Each row comes from the steps of one path. Every step used is in the known rows, and no mark comes twice. Write the path behind each row, first mark first.
Known rows:
L-R-X: [-3.00 -2.58  0.37  2.04  0.91 -1.71  0.44  2.53  0.73  5.18  3.58 -2.04
  0.44  0.25  1.31 -0.02  1.35  1.27  2.68  1.84]
D-Y-Q-X-N-L-R: [-1.02  0.00 -2.24  0.17  0.03  0.32  1.27  0.70 -1.25  1.86  5.00 -2.70
  0.94  2.80  0.04 -1.63 -0.64 -1.58 -0.41  1.93]
R-X-D-Y-Q: [-0.68 -0.96 -0.05  3.31 -0.41 -0.31 -1.17  1.85  1.74  1.10  3.84 -0.42
 -0.61  3.44 -3.35  1.26 -1.05  2.24  0.25  0.99]
Y-Q-X-N-L: [-1.38 -0.68 -2.21  0.94  0.66 -0.81  2.63  0.69 -0.90  2.15  3.52 -0.81
 -0.46  3.29  0.27 -0.84 -0.63 -1.16  0.35 -0.50]
D-Y-Q-X-N-L: [-0.35 -0.36 -2.37  1.50 -0.72  0.68  1.63  0.56 -0.70  0.60  4.76 -0.67
 -0.74  3.34 -1.78 -1.57 -0.95 -1.10 -0.26  0.57]
Y-Q-X: [-1.58 -1.20 -1.00  2.74  1.03 -2.05  1.28  0.53  0.83  2.35  4.08  1.03
 -1.50  5.71 -0.17  1.52 -0.20 -1.95  1.49  0.77]
N-L-R-X-D-Y: [-1.85 -1.86 -0.14  2.16 -0.51  1.12 -1.19  3.18  0.04  2.84  3.73 -4.64
  0.88 -2.41 -1.19 -0.83  0.11  2.16  1.14  2.15]
X-Q-Y-D: [-1.89 -1.62 -2.78  2.55 -2.22 -2.09  0.62  3.03  0.91  1.75  4.18 -0.20
 -3.55  2.97 -0.72 -0.88  0.60 -0.07  1.22 -0.79]
X-Q: [-2.40 -2.35 -2.64  2.48  0.37 -1.04  1.53  1.78  1.00  2.51  2.73  0.17
 -2.20  1.72  1.32 -1.51  0.43  0.65  1.53 -1.35]
R-L-N: [-1.95 -2.56  0.20  0.86  1.12 -0.98  0.89  0.05  1.52  1.41  3.62 -2.38
 -0.80 -0.11  2.24 -1.39  0.75 -1.90  4.17  2.46]
Q-X-D-Y: [-1.17 -2.28 -2.31  5.42 -1.80  0.54 -1.22  0.46  1.78  0.64  3.65  0.02
 -1.35  1.97 -2.08  1.96 -0.73 -1.74  1.00  0.96]
L-R: [-2.78 -2.19 -0.03  0.23  0.23 -1.50  0.49  1.15  0.68  4.69  3.47 -2.38
  0.53  2.51  3.07 -1.41  0.55  0.12  2.60  0.50]
N-L-R-X-D-Y-Q: [-1.18 -0.29  0.21  0.93  0.97  0.45 -0.97  2.85 -0.18  2.33  3.65 -3.92
  1.35  0.88 -1.75 -0.17 -0.84  2.22  0.47  2.29]
L-R-X-Q-Y-D: [-2.34 -1.77 -2.27  3.09 -0.66 -2.19  0.08  4.10  0.52  4.01  4.26 -1.37
 -2.03  0.11 -0.65  0.63  1.67  0.68  1.37  1.65]
X-D-Y-Q: [-0.57 -0.79 -0.80  1.33 -0.88 -0.23 -1.18  0.65  1.35  0.41  3.63 -0.79
 -0.68  5.64 -1.83 -0.12 -1.54  0.80 -0.05 -0.25]
L-R-X-Q-Y: [-2.77 -2.89 -2.47  3.91 -0.15 -2.16  0.82  2.05  0.24  3.96  4.00 -0.90
 -2.10 -0.52  0.52 -0.74  0.74  0.36  2.15  1.67]
N-X-D-Y-Q: [-0.49 -0.82 -0.60  0.14 -0.42 -0.30 -1.17  0.60  0.31  0.23  2.71  0.75
 -0.23  3.83 -2.39  3.57 -1.93  0.95  0.34 -0.14]
X-N-L-R: [-3.04 -1.75 -1.55 -1.86 -0.07 -0.45  2.04  1.88 -1.22  4.39  3.05 -4.36
  1.31  0.14  3.63 -3.70  0.66  0.23  1.57 -0.69]
Y-Q-X-N-L-R: [-2.01 -0.66 -2.06 -0.46  1.33 -1.23  2.44  0.64 -1.08  3.40  3.65 -2.85
  1.07  2.67  2.11 -0.90  0.11 -2.10  0.50  0.92]
N-L-R-X: [-2.91 -2.36  0.55  1.33  1.46 -0.82  0.91  3.43 -0.98  5.00  3.70 -3.78
  0.78 -1.99  1.32 -1.53  1.31  1.75  3.17  1.72]
L-N-X: [-2.07 -2.61 -0.21 -1.29  0.60 -1.49  0.85  1.63 -0.39  1.38  2.75  0.63
 -0.22  1.88  0.87  2.34  0.26 -0.36  4.49  1.80]
N-L: [-2.37 -2.03  0.22  0.50  0.13 -0.54  1.41  2.28 -0.83  2.93  3.79 -2.38
 -0.75  1.23  1.22 -3.37 -0.12  1.19  2.79 -0.62]

Write each row's path:
[-0.92 -0.61 -0.18  0.86 -0.12 -0.45 -0.08  1.22  0.81  1.03  5.08  0.05
 -0.77  6.60 -1.72 -1.55 -0.94  0.66  0.95  0.48]  D-Y-Q
[-1.85 -2.89 -2.47  1.84  0.48 -1.57  1.40 -0.25  0.16  0.35  3.51  0.54
 -3.33 -3.01  1.32  1.74 -0.02 -2.64  3.94  2.36]  R-L-N-X-Q-Y
[-1.00 -2.05 -0.63  1.06 -0.25  0.94 -1.07 -0.13  0.97 -0.57  3.18 -1.14
 -0.51 -3.03 -0.52  3.21 -0.54 -1.29  2.94  2.63]  R-L-N-X-D-Y
[-2.15 -2.16 -0.95  1.63 -0.07 -0.41  2.30  2.79 -0.28  3.59  2.84 -2.01
 -0.60 -1.28 -0.11 -2.37  0.82  2.08  1.73 -0.41]  R-X-N-L
[-2.05 -2.80 -3.24  0.90 -0.36 -2.07  1.03  0.92 -0.74  0.03  3.25  1.52
 -2.52  0.54  0.29  1.71 -0.55 -1.11  3.68  1.85]  L-N-X-Q-Y
[-1.90 -2.38  0.41 -0.22  1.65 -0.82  0.96  0.06  0.48  1.43  3.16 -0.70
 -0.57 -2.10  1.75  2.39  0.59 -1.75  4.29  2.37]  R-L-N-X
[-1.54 -1.31 -1.45  3.83  0.38 -1.74 -0.02  0.28  1.54  1.59  2.44 -0.14
 -1.04  4.63 -0.51  2.72 -1.20 -1.83  0.87  0.38]  Y-Q-X-D
[-0.59 -0.85 -1.16  3.51 -0.04 -0.45  0.09 -0.04  0.86  0.61  5.63  1.36
 -1.59  5.89 -2.48  0.47 -0.73 -1.48  0.60  2.01]  D-Y-Q-X
[-0.59 -0.83 -2.84  2.80 -1.20  0.10  0.95 -0.23  0.69  0.66  4.75  1.16
 -0.85  5.57 -1.93 -0.07 -0.69 -1.66 -0.75  0.75]  D-Y-Q-X-N
[-2.36 -1.29 -1.83  2.50 -0.21 -1.34  1.00  5.25 -0.84  3.79  4.47 -3.46
 -1.82 -1.86 -0.77 -0.91  1.52  1.23  1.42  1.38]  N-L-R-X-Q-Y-D
[-1.21 -1.96 -1.39  2.37 -2.24  0.55 -1.75  0.99  1.65  0.93  3.31 -1.19
 -0.97  2.33 -1.33 -0.53 -0.71  0.63  0.80 -0.18]  X-D-Y
[-1.95 -2.31 -3.04  3.21 -1.02 -1.06  1.89  0.18  0.87  2.73  2.87  0.59
 -1.32  2.35  0.73  0.26  0.73 -1.86  1.03 -0.47]  Q-X-N
[-0.28 -0.84 -0.24 -0.39  0.72  0.41 -0.79 -0.35  0.90 -1.22  3.23 -1.08
  0.05  0.00 -1.25  3.30 -1.43 -1.39  1.92  2.70]  R-L-N-X-D-Y-Q
[-1.97 -2.75 -3.07  2.36 -0.83 -1.94  1.43  1.17 -0.43  1.82  3.39  2.38
 -3.25  0.59  0.03  1.44 -0.88 -0.01  2.08 -0.50]  N-X-Q-Y
[-1.98 -2.63 -2.66  0.05  1.01 -1.24  1.51  1.98 -0.31  0.79  2.37  1.19
 -1.17  0.32  0.88  2.53  0.38 -0.16  3.85  0.86]  L-N-X-Q
[-2.91 -2.18 -0.03  1.74  0.99 -0.46 -0.16  3.44  0.00  4.49  2.34 -4.65
  0.98 -2.45  0.82 -0.14  0.60  1.72  2.20  1.24]  N-L-R-X-D
[-2.26 -1.92 -1.61 -0.33 -0.87 -0.13  2.17  1.85 -0.20  2.87  2.70 -2.60
 -0.28  1.12  1.50 -3.75 -0.04  0.90  1.17 -1.72]  X-N-L
[-1.81 -2.36 -2.05  0.88  2.04 -0.50  1.72  0.45  0.56  1.46  2.72 -0.16
 -1.68 -3.73  1.96  2.39  0.57 -1.60  3.87  1.76]  R-L-N-X-Q
[-1.55 -1.80 -2.72  1.59 -1.49 -2.00  0.93  3.21 -0.14  1.74  3.74  1.65
 -3.29  0.87 -1.20  2.90  0.69  0.01  1.23 -0.72]  N-X-Q-Y-D
[-1.27 -1.62 -2.28  1.07  0.03 -1.67  0.83  1.83  0.25  0.02  4.05 -0.14
 -3.17 -2.78 -0.15  2.98  1.09 -2.25  3.19  2.02]  R-L-N-X-Q-Y-D
